What can hang from each mark
pafub: sume
nanur: pafub
zili: doda zunev
rivi: doda kadi
zunev: nanur satir
doda: rivi zili
kadi: rivi
satir: zunev

Each row was made from one small tree. The marks that hang from a mark follow it in brackets, in alphabetical order. Every link used is in the known rows. Write each row's tree.
Known rows
zili{doda zunev{nanur satir}}: | -3.401 |  1.133 |  2.355 |  4.458 | -0.453 | -2.491 |  0.561 |  3.167 |  2.574 |  2.247 |  5.424 | -0.046 | -1.799 | -2.910 | -0.424 | -2.777 |  1.070 |
rivi{doda{zili} kadi}: | -1.455 | -2.058 | -2.131 |  0.208 | -1.833 | -0.675 |  1.678 |  2.052 | -2.672 | -1.330 |  1.711 |  2.467 |  0.119 | -1.586 |  3.071 | -2.492 | -0.250 |
zunev{nanur{pafub{sume}} satir}: |  1.524 | -1.858 |  4.671 |  2.142 | -0.417 | -1.443 |  1.137 |  3.058 |  0.799 |  0.534 |  1.756 |  1.444 |  0.222 | -3.132 |  0.432 | -2.200 |  1.915 |
rivi{doda{zili{zunev}} kadi}: | -2.991 | -2.015 | -1.634 |  1.386 | -1.704 | -0.951 |  0.944 |  2.467 | -1.397 | -0.035 |  2.850 |  2.400 | -1.058 | -0.254 |  2.742 | -3.989 | -1.654 |
zili{doda{rivi}}: | -1.233 |  1.624 |  0.370 |  2.314 | -1.291 | -0.513 | -1.566 | -1.432 |  0.790 |  1.626 |  3.372 | -1.384 |  2.957 | -2.257 |  0.700 | -0.837 |  1.780 |
satir{zunev{nanur}}: |  1.963 | -0.995 |  0.799 |  3.753 | -0.595 |  0.894 |  0.846 |  2.904 |  0.502 |  0.417 | -0.177 |  0.262 | -0.441 |  1.155 |  0.915 | -2.247 |  0.442 |
nanur{pafub{sume}}: |  0.277 | -2.624 |  2.364 |  0.039 | -0.812 | -0.304 | -0.648 | -0.037 |  0.312 |  0.740 | -0.467 |  0.219 |  1.712 | -0.900 |  0.209 | -2.282 | -1.712 |
satir{zunev{nanur{pafub}}}: |  1.582 | -1.896 |  2.125 |  4.898 | -0.462 |  0.428 | -0.476 |  3.020 |  1.281 |  0.891 | -0.743 |  1.303 | -0.559 |  0.750 |  1.147 | -2.487 | -0.684 |
rivi{doda{zili{zunev{nanur satir}}} kadi}: | -2.054 | -1.622 |  0.240 |  2.988 | -1.494 | -1.849 |  2.238 |  4.611 | -0.966 | -0.179 |  4.409 |  3.193 | -1.891 | -2.005 |  2.967 | -4.067 |  0.764 |
zunev{nanur{pafub} satir}: |  0.822 | -0.456 |  4.090 |  3.451 |  0.546 | -1.843 |  0.288 |  3.168 |  1.388 |  0.275 |  1.544 |  2.258 | -1.384 | -2.943 |  0.499 | -0.366 |  2.160 |
zili{zunev{nanur{pafub}}}: | -2.826 | -0.092 |  2.901 |  4.248 | -0.039 | -0.676 | -1.552 |  2.053 |  1.128 |  1.824 |  2.143 |  1.237 | -1.561 |  0.784 | -0.116 | -1.770 | -2.558 |
pafub{sume}: |  0.837 | -1.763 |  0.665 | -1.577 | -1.080 |  0.567 |  1.117 | -0.177 | -0.658 |  0.296 |  0.246 | -0.982 |  2.173 | -0.348 | -0.031 | -2.336 | -0.376 |
doda{rivi{kadi} zili{zunev}}: | -0.303 |  0.748 |  2.104 |  2.185 |  0.032 |  0.919 | -0.817 | -0.201 | -0.260 |  3.375 |  3.848 |  1.247 |  1.012 |  1.648 |  2.285 | -2.367 |  2.221 |
rivi{doda{zili}}: | -0.400 | -1.189 | -1.095 |  0.728 | -0.609 |  1.063 |  1.813 |  3.428 | -1.010 | -1.552 |  1.278 |  2.800 |  0.841 | -1.557 |  2.351 | -1.312 |  0.377 |
kadi{rivi{doda{zili{zunev{nanur{pafub} satir}}}}}: | -1.919 | -2.645 |  4.156 |  7.451 | -0.841 | -0.257 | -0.125 |  5.860 |  1.179 |  0.146 |  2.468 |  2.978 | -2.780 | -0.905 |  2.366 | -4.505 | -0.668 |
doda{zili}: |  0.844 |  0.396 |  1.365 | -0.121 |  1.257 |  2.187 |  1.787 |  1.832 | -0.585 |  0.892 |  1.015 |  2.044 |  0.387 |  0.226 |  0.865 |  0.517 |  2.383 |
zili{doda{rivi} zunev{nanur satir}}: | -2.011 |  2.192 |  3.351 |  5.728 | -0.670 | -1.935 | -0.965 |  1.966 |  2.856 |  3.151 |  6.566 | -0.502 |  0.310 | -2.838 |  0.580 | -2.886 |  2.932 |
satir{zunev{nanur{pafub{sume}}}}: |  2.217 | -3.134 |  2.679 |  3.781 | -1.292 |  0.780 |  0.348 |  2.831 |  0.703 |  0.972 | -0.648 |  0.500 |  0.944 |  0.490 |  1.065 | -4.055 | -0.921 |

Write each row's tree
| -1.572 | -1.900 |  2.856 |  6.429 | -1.026 |  0.309 |  1.142 |  5.722 |  0.505 | -0.269 |  2.991 |  2.175 | -2.677 | -0.499 |  2.210 | -4.440 |  0.441 | : kadi{rivi{doda{zili{zunev{nanur satir}}}}}
| -2.010 | -1.176 | -0.379 |  2.040 | -0.487 |  0.853 |  1.070 |  4.001 |  0.243 | -0.298 |  2.263 |  2.564 | -0.359 | -0.122 |  2.049 | -2.775 | -1.253 | : rivi{doda{zili{zunev}}}
| -2.054 |  0.814 | -0.605 |  1.784 | -2.348 | -1.939 | -1.674 | -2.619 | -0.561 |  1.867 |  3.690 | -1.585 |  2.362 | -2.320 |  1.280 | -1.853 |  1.293 | : zili{doda{rivi{kadi}}}
| -0.794 | -2.811 |  3.118 |  3.507 | -0.943 | -0.209 |  1.945 |  6.153 |  0.779 |  0.143 |  3.495 |  3.606 |  0.109 | -2.557 |  2.341 | -4.807 |  0.055 | : rivi{doda{zili{zunev{nanur{pafub{sume}} satir}}}}
|  1.195 |  0.646 |  3.504 |  2.532 |  0.779 | -0.100 | -0.077 |  1.037 |  1.352 |  3.529 |  4.390 |  1.720 | -0.089 |  0.013 |  2.394 | -2.697 |  4.639 | : doda{rivi{kadi} zili{zunev{satir}}}
|  0.458 |  0.474 |  5.428 |  5.003 |  0.398 | -0.482 | -0.613 |  2.372 |  0.839 |  3.723 |  5.137 |  3.035 | -0.215 | -0.761 |  2.649 | -2.641 |  4.019 | : doda{rivi{kadi} zili{zunev{nanur{pafub} satir}}}
| -3.125 |  0.553 |  3.827 |  6.405 | -1.621 | -3.951 | -2.373 |  0.853 |  2.348 |  3.695 |  6.470 |  0.220 | -0.284 | -3.315 |  1.298 | -3.923 |  1.261 | : zili{doda{rivi{kadi}} zunev{nanur{pafub} satir}}
| -2.441 | -2.253 |  0.995 |  4.832 | -1.240 |  1.201 | -0.133 |  3.561 |  0.182 | -0.171 |  1.386 |  1.271 | -1.682 |  1.349 |  1.916 | -4.312 | -2.136 | : kadi{rivi{doda{zili{zunev}}}}
| -4.011 |  0.944 |  0.131 |  3.328 | -2.083 | -2.222 | -2.607 | -1.897 |  1.186 |  3.444 |  5.062 | -1.694 |  0.911 | -0.691 |  0.821 | -3.722 | -0.658 | : zili{doda{rivi{kadi}} zunev}
| -0.604 | -1.276 |  0.774 |  2.440 |  0.172 | -0.215 |  1.751 |  5.070 |  1.726 | -0.222 |  2.735 |  3.157 | -1.284 | -1.670 |  2.044 | -3.063 |  0.995 | : rivi{doda{zili{zunev{satir}}}}
|  0.293 | -1.111 |  5.875 |  2.957 |  1.026 |  0.822 |  1.955 |  4.865 |  1.540 |  2.831 |  3.483 |  3.029 | -0.520 | -0.940 |  0.923 | -3.140 |  2.205 | : doda{zili{zunev{nanur{pafub{sume}} satir}}}
|  2.217 |  1.420 |  4.540 |  3.162 |  1.923 |  1.374 |  0.016 |  2.345 |  2.812 |  3.298 |  3.888 |  2.018 |  0.555 |  0.052 |  1.673 | -1.654 |  5.018 | : doda{rivi zili{zunev{satir}}}
|  1.351 |  1.189 |  6.532 |  5.569 |  1.647 |  1.022 | -0.483 |  3.646 |  2.264 |  3.536 |  4.652 |  3.397 |  0.442 | -0.689 |  2.023 | -1.589 |  4.420 | : doda{rivi zili{zunev{nanur{pafub} satir}}}
|  0.664 |  1.561 |  3.169 |  2.767 |  1.137 |  2.483 | -0.647 |  1.162 |  1.114 |  3.302 |  3.329 |  1.555 |  1.538 |  1.651 |  1.528 | -1.286 |  2.762 | : doda{rivi zili{zunev}}
| -1.087 | -2.491 |  2.222 |  5.131 | -0.591 |  0.193 |  0.445 |  4.621 |  1.617 | -0.148 |  1.919 |  1.689 | -2.697 | -0.183 |  2.056 | -4.572 |  0.017 | : kadi{rivi{doda{zili{zunev{satir}}}}}
| -2.871 | -1.738 |  1.651 |  6.106 | -1.605 |  1.305 |  0.466 |  4.700 | -0.859 | -0.315 |  2.474 |  1.672 | -1.712 |  1.005 |  2.070 | -4.115 | -1.725 | : kadi{rivi{doda{zili{zunev{nanur}}}}}
| -2.421 | -2.419 |  1.584 |  4.051 | -1.296 | -2.308 |  1.022 |  4.825 | -0.248 |  0.221 |  3.904 |  4.107 | -2.078 | -2.444 |  3.138 | -4.259 | -0.228 | : rivi{doda{zili{zunev{nanur{pafub} satir}}} kadi}
| -2.267 |  0.660 |  1.696 |  3.771 | -1.359 | -3.429 | -1.843 | -0.576 |  2.971 |  3.434 |  5.601 | -1.105 | -0.139 | -2.520 |  1.058 | -4.092 |  2.011 | : zili{doda{rivi{kadi}} zunev{satir}}
